Known rows, with every step that occurs
feki/ganot/vuzopil: [ 15.4 -41.4 -32.3   9.1  -2.3  24.7 -20.2   4.7   9.5 -54.2 -30.2 -31.4
  21.4   7.9   1.5 -17.1  14.9   8.4 -28.5   8.6  34.9]
vuzopil/pugok/muful/ganot/feki: [-28.1  35.3 -21.5 -43.8  21.2 -44.1 -24.1 -15.7  23.2 -56.1 -22.2   8.1
 -56.9 -26.2 -43.3 -33.0 -32.6  26.5 -32.8 -15.6  35.6]
potol/pugok: [ -7.6  -1.7 -32.4 -17.2  17.5   6.5  -8.8  -5.7  -4.6 -37.4  -6.1  17.9
 -41.1 -13.8 -52.5 -40.1 -26.4   6.7   8.7 -11.0  -7.1]
muful/pugok: [  5.4 -28.8 -12.9 -26.3  12.9 -11.8 -30.9  18.4  13.9 -26.0  28.3  -1.7
  18.9  13.0 -26.4 -29.2  -7.4   7.6  34.8  -7.2 -11.6]
vuzopil/pugok/muful/ganot: [-11.6  30.4  -5.9 -30.5  32.7 -43.3 -19.3 -13.3  33.4 -35.8 -11.9  31.8
 -40.6 -49.1 -33.0 -16.8 -35.9   5.3 -17.7 -23.2  14.1]
vuzopil/ganot/vobep/pugok: [ -7.5 -31.2  12.3   2.0  30.4  -5.2  -4.8 -19.9  46.5 -16.5 -30.2  31.5
  43.2   2.6  20.5  -9.8 -15.1 -22.9 -14.5 -20.8   5.9]
ganot/vobep/pugok: [ 12.0 -30.8   4.4   2.0  12.4  -5.2 -14.2 -21.5  35.7 -47.2 -31.6  19.7
  22.1  -5.4  -0.5 -17.7  -5.9 -14.3 -26.8  -6.6  28.0]
feki/ganot/vuzopil/pugok: [ 44.2 -41.7 -36.1  -5.9  -2.3  -5.7 -27.8 -13.7  32.4 -67.8 -40.5   2.5
   8.3   4.7   1.9 -18.2   8.7  13.3 -37.9  10.4  51.8]
ganot/vuzopil: [ 11.0 -33.0  -5.1  13.5  13.1  -2.8  -9.0   1.4  10.3 -28.7 -15.1 -12.7
  39.3   5.7  -1.5 -20.8  -6.3  -8.5 -15.0  -3.8  14.7]
muful/pugok/vobep/ganot/vuzopil: [  2.4 -39.6  18.7 -22.6   8.7 -13.0 -14.6 -14.4  41.0  20.4  30.0  18.0
  68.0  31.2 -15.7 -26.2 -12.8  32.0  44.8 -14.8  -5.4]
pugok/muful/ganot/feki: [-56.7  36.3 -17.3 -28.1  20.4 -13.7 -18.2   2.4   0.2 -40.8 -13.0 -24.7
 -43.5 -23.6 -42.9 -33.0 -25.5  21.0 -23.6 -17.6  18.7]
muful/pugok/potol: [ 15.6 -21.9 -37.5 -47.3   5.1 -12.9 -36.2 -20.7  15.9 -34.7  18.7  -1.9
  -5.9   6.3 -43.2 -23.6  -9.3  -5.9  59.2 -16.2  -7.7]
potol/pugok/vobep/ganot/feki: [-39.0   3.9 -16.5 -44.2  12.5   4.7  -0.3 -24.9   0.9 -13.2  -2.0  33.6
 -51.0  13.6 -66.9 -61.4 -34.7  69.0  11.1  -9.3   1.1]
muful/ganot: [-11.4  -1.4  12.0  -6.7  24.8  -6.4 -25.0  28.0  -9.0 -32.0  -7.1  -6.5
 -22.5 -33.2 -36.7 -43.8  -9.7  21.7 -11.0  -4.4   7.5]
feki/ganot/vobep: [ -8.2 -35.5 -29.5   0.7   0.7  35.7 -17.0  11.4   7.1 -52.4 -20.3 -19.4
   6.9   8.8  -3.2 -12.9  11.1   8.9 -24.8   2.7  26.1]
vuzopil/pugok: [ 27.1 -22.3 -10.1 -18.2  24.3 -32.2 -19.4  -2.6  19.8 -45.6 -12.8  40.0
 -17.3 -11.5 -17.0 -30.3 -19.0  14.6 -16.1  -1.4  12.2]
vuzopil/pugok/vobep/ganot/feki: [ -5.6 -17.4   4.8 -45.4  19.4 -33.8 -10.8 -23.7  26.8 -20.8  -9.5  56.4
 -27.6  15.7 -31.2 -51.1 -28.8  77.4 -13.7   0.0  21.1]
pugok/muful/ganot/vobep: [-51.9  25.8   2.3  -6.4  24.7  -2.3  -5.4  -3.4  20.2 -17.3  -3.7  -9.4
   0.2 -32.1 -24.1  -2.1 -27.9 -17.3 -12.7 -33.5   6.7]
pugok/vuzopil/ganot: [-33.7  -8.6  19.5  -9.1  49.1 -12.1  -0.3   2.5  14.7  11.1   2.8  41.0
 -14.0 -21.2 -23.2 -40.9 -32.0  15.1  14.6 -14.2 -32.5]
vuzopil/pugok/vobep: [ 32.9 -21.0   9.8 -28.0  21.6 -47.8 -17.8 -13.1  28.4 -33.3  -8.5  61.8
 -21.5 -24.7 -43.2 -52.2 -29.7  46.6 -10.9  -2.3   4.4]
ganot/feki: [-17.6 -17.3 -22.3 -16.7  11.7  -2.2 -17.6  13.3 -12.6 -50.8 -13.6 -16.5
 -20.4  13.5 -27.0 -46.0  -9.1  30.8 -22.2   4.6  17.3]
vobep/ganot: [-24.0 -23.5   6.9  -5.5  34.1  10.8   0.1   8.1   4.2   0.1   5.2  25.7
   6.8  11.3   5.2 -11.1 -15.4  19.4   6.6  -9.6  -8.8]
ganot/vobep: [-12.9 -26.7  -2.2   6.2  15.5   8.3  -5.4   8.1   6.5 -26.7  -6.0  -1.9
  23.8   7.2  -8.5 -15.3 -10.0  -8.5 -11.6 -10.0   5.7]

Rows
[ 14.8  -9.1 -50.1 -14.3   6.7 -12.6 -14.8 -37.0  51.8 -58.6 -34.7   7.5
   3.7  -7.8   5.8   9.6 -11.6  -8.1 -34.3 -11.7  41.7]
feki/ganot/vuzopil/pugok/muful
[-39.8 -18.6 -10.4 -19.7  21.8  10.0  -5.4   5.9  -5.6 -20.2  -4.9   1.4
  -9.5  33.7  -4.8 -28.1 -11.1  39.8  -9.3  -2.2  12.8]
vobep/ganot/feki
[-34.9 -17.1   9.6 -30.9  18.9  -4.3  -3.5  -4.4   2.8  -7.7   0.4  23.4
 -14.0  19.4 -30.6 -52.0 -21.4  72.9  -3.2  -1.8   3.7]
pugok/vobep/ganot/feki
[ 36.9 -15.3 -34.8 -39.1  16.5 -32.7 -24.0 -42.5  22.9 -54.5 -22.1  39.8
 -41.9 -18.3 -33.2 -23.7 -21.4   0.2   8.9  -9.5  16.2]
vuzopil/pugok/potol
[-48.9   5.5  -3.7 -15.5  33.2   9.1  10.4 -28.0  21.1   9.9  -1.2  44.6
 -21.8 -12.3 -51.5 -37.3 -43.0  -5.8  25.5 -28.2 -25.0]
potol/pugok/vuzopil/ganot/vobep
[-37.1 -17.1 -14.5 -16.6  29.0  -2.2  -8.1  14.4  -1.9 -20.2 -12.9  -4.8
   0.1  22.3  -5.9 -37.9 -17.6  21.1 -10.3  -9.8  -4.3]
vuzopil/ganot/feki
[ -9.6 -28.6  18.3 -39.7  20.8 -13.7 -17.6   0.6  29.0  17.7  42.6  39.6
  25.8  17.5 -29.8 -33.8 -19.9  50.3  53.6 -13.8 -24.4]
muful/pugok/vobep/ganot
[-27.3  20.2  -0.7   1.7  21.3 -13.3  -8.9  -9.9  22.5 -19.2 -14.6 -20.9
  15.5 -33.1 -18.1  -7.2 -23.1 -17.4 -16.6 -26.8  15.5]
pugok/muful/ganot/vuzopil
[-23.2  -1.4  -0.9 -31.0  24.3   5.6   5.6 -23.3   9.9   7.6   8.0  58.3
 -33.7  -8.3 -56.1 -44.3 -39.2  48.7  26.9 -17.1 -20.1]
potol/pugok/vobep/ganot
[-19.7  12.5 -14.7 -23.0  23.9  -3.8  -5.4 -20.5   1.8 -25.5  -0.4  39.7
 -71.6 -34.7 -80.3 -58.8 -35.9  22.6  16.8  -6.8 -14.2]
potol/pugok/vuzopil
[-13.2  -6.3 -34.6 -11.5   5.3  12.8 -12.0 -39.0  55.4 -63.0 -41.1   7.9
   0.9 -16.1   8.5  12.6  -4.6 -18.2 -37.0 -16.5  37.9]
feki/ganot/vobep/pugok/muful
[-11.4 -34.4   6.8  11.2  22.8  11.6   2.1  -6.1  17.0   2.7  -6.6   5.1
  50.1  24.5  20.4  -3.9  -7.7   1.5  -1.7  -9.7  10.6]
vobep/ganot/vuzopil
[ -6.7 -15.2   4.4 -32.8  20.7 -22.7 -28.7   4.4  19.6 -14.5  33.2  21.1
 -10.0  -7.6 -53.6 -47.7 -16.7  23.5  43.4  -3.3 -17.8]
muful/pugok/vuzopil
[  3.3 -26.2  -3.5  -9.4   5.2  10.7 -22.5 -30.1  42.7 -61.7 -41.3  24.3
 -25.7 -23.4 -22.9 -34.0   5.8  18.2 -32.0   9.6  42.9]
feki/ganot/vobep/pugok/vuzopil
[-41.1  32.1  -1.3 -15.0  32.9 -13.9 -12.1   5.2  10.6 -22.2  -1.8  -1.7
 -27.1 -46.4 -32.6 -16.1 -31.0   0.5  -7.5 -25.8  -2.6]
pugok/muful/ganot
[-38.9  12.6  -7.8 -23.9  42.6  -2.5   2.9 -19.1  12.3   5.4   0.4  52.9
 -51.1 -27.7 -59.2 -50.9 -45.7  13.6  30.2 -20.9 -35.6]
potol/pugok/vuzopil/ganot
[-35.8 -21.3  14.0 -24.1  29.6  -9.8 -12.3  -4.0  39.4  21.0  33.0  24.2
  37.8  13.3 -25.2 -26.0 -24.1  -5.4  51.0 -24.8 -29.2]
muful/pugok/vuzopil/ganot/vobep
[ 41.1  -6.4 -15.9 -26.4   5.7 -36.0 -34.5 -45.4  29.2 -51.6 -37.8   6.3
 -18.9 -29.8 -39.5 -30.8 -11.1  -6.7  -4.9 -11.1  48.0]
muful/ganot/vuzopil/pugok/potol
[ 53.8 -34.9 -60.2 -27.4  -9.2  -6.0 -32.2 -52.3  34.9 -77.8 -49.2   2.8
 -16.2  -2.0 -14.8 -12.7   6.6  -1.1 -13.6   1.1  56.2]
feki/ganot/vuzopil/pugok/potol
[  1.8 -24.3 -11.5 -19.1  22.1  -5.2  -9.2 -58.0  49.0 -25.4 -39.3  31.7
  18.7  -4.3   4.8  -4.3 -17.4 -36.6  10.3 -30.1  10.0]
vuzopil/ganot/vobep/pugok/potol
[-49.3  -4.3   2.1 -23.5  36.6 -12.6  -5.2  -0.1   4.3  -8.9  -8.0  17.0
 -29.8   1.0 -34.0 -57.8 -27.7  36.6  -1.1  -6.7 -10.7]
pugok/vuzopil/ganot/feki
[-17.7 -21.6  25.8 -16.9  31.9  -4.2   2.1  -1.9  11.8  11.6  11.0  47.3
   2.2  -2.5 -20.6 -34.5 -25.4  52.1  12.3 -10.6 -17.2]
pugok/vobep/ganot
[  1.4 -12.3  12.3   9.6  13.7  -4.5 -22.2  13.3   3.5 -28.3 -18.8 -26.6
  19.9 -19.4 -22.6 -35.0  -3.2   3.5 -20.1  -4.6  26.4]
muful/ganot/vuzopil
[-56.5  46.0 -24.3 -19.9  16.5   6.7  -1.9 -25.3  17.9 -22.2  -5.6   1.5
 -37.0 -38.1 -60.4 -12.8 -41.3 -20.6   1.7 -39.9   4.5]
potol/pugok/muful/ganot/vobep
[ -1.1 -17.0  22.6  -3.0  19.2 -15.3 -10.8 -34.4  41.5 -35.7 -26.0  42.9
  -8.0 -26.9 -27.6 -37.0 -15.0   1.2 -18.8  -3.1  21.9]
ganot/vobep/pugok/vuzopil
[-25.5 -16.3  10.8 -33.5  39.0 -20.9 -19.6   4.9  30.2  16.3  34.3  33.2
   9.6  -0.5 -33.2 -40.4 -26.4  14.4  56.1 -17.3 -39.4]
muful/pugok/vuzopil/ganot
[ 25.9 -33.0 -45.5 -24.1  -8.9  21.0 -29.3 -56.3  39.1 -82.1 -55.9   1.4
 -19.8  -9.3 -12.2  -9.7  13.8 -12.2 -15.7  -3.4  52.3]
feki/ganot/vobep/pugok/potol
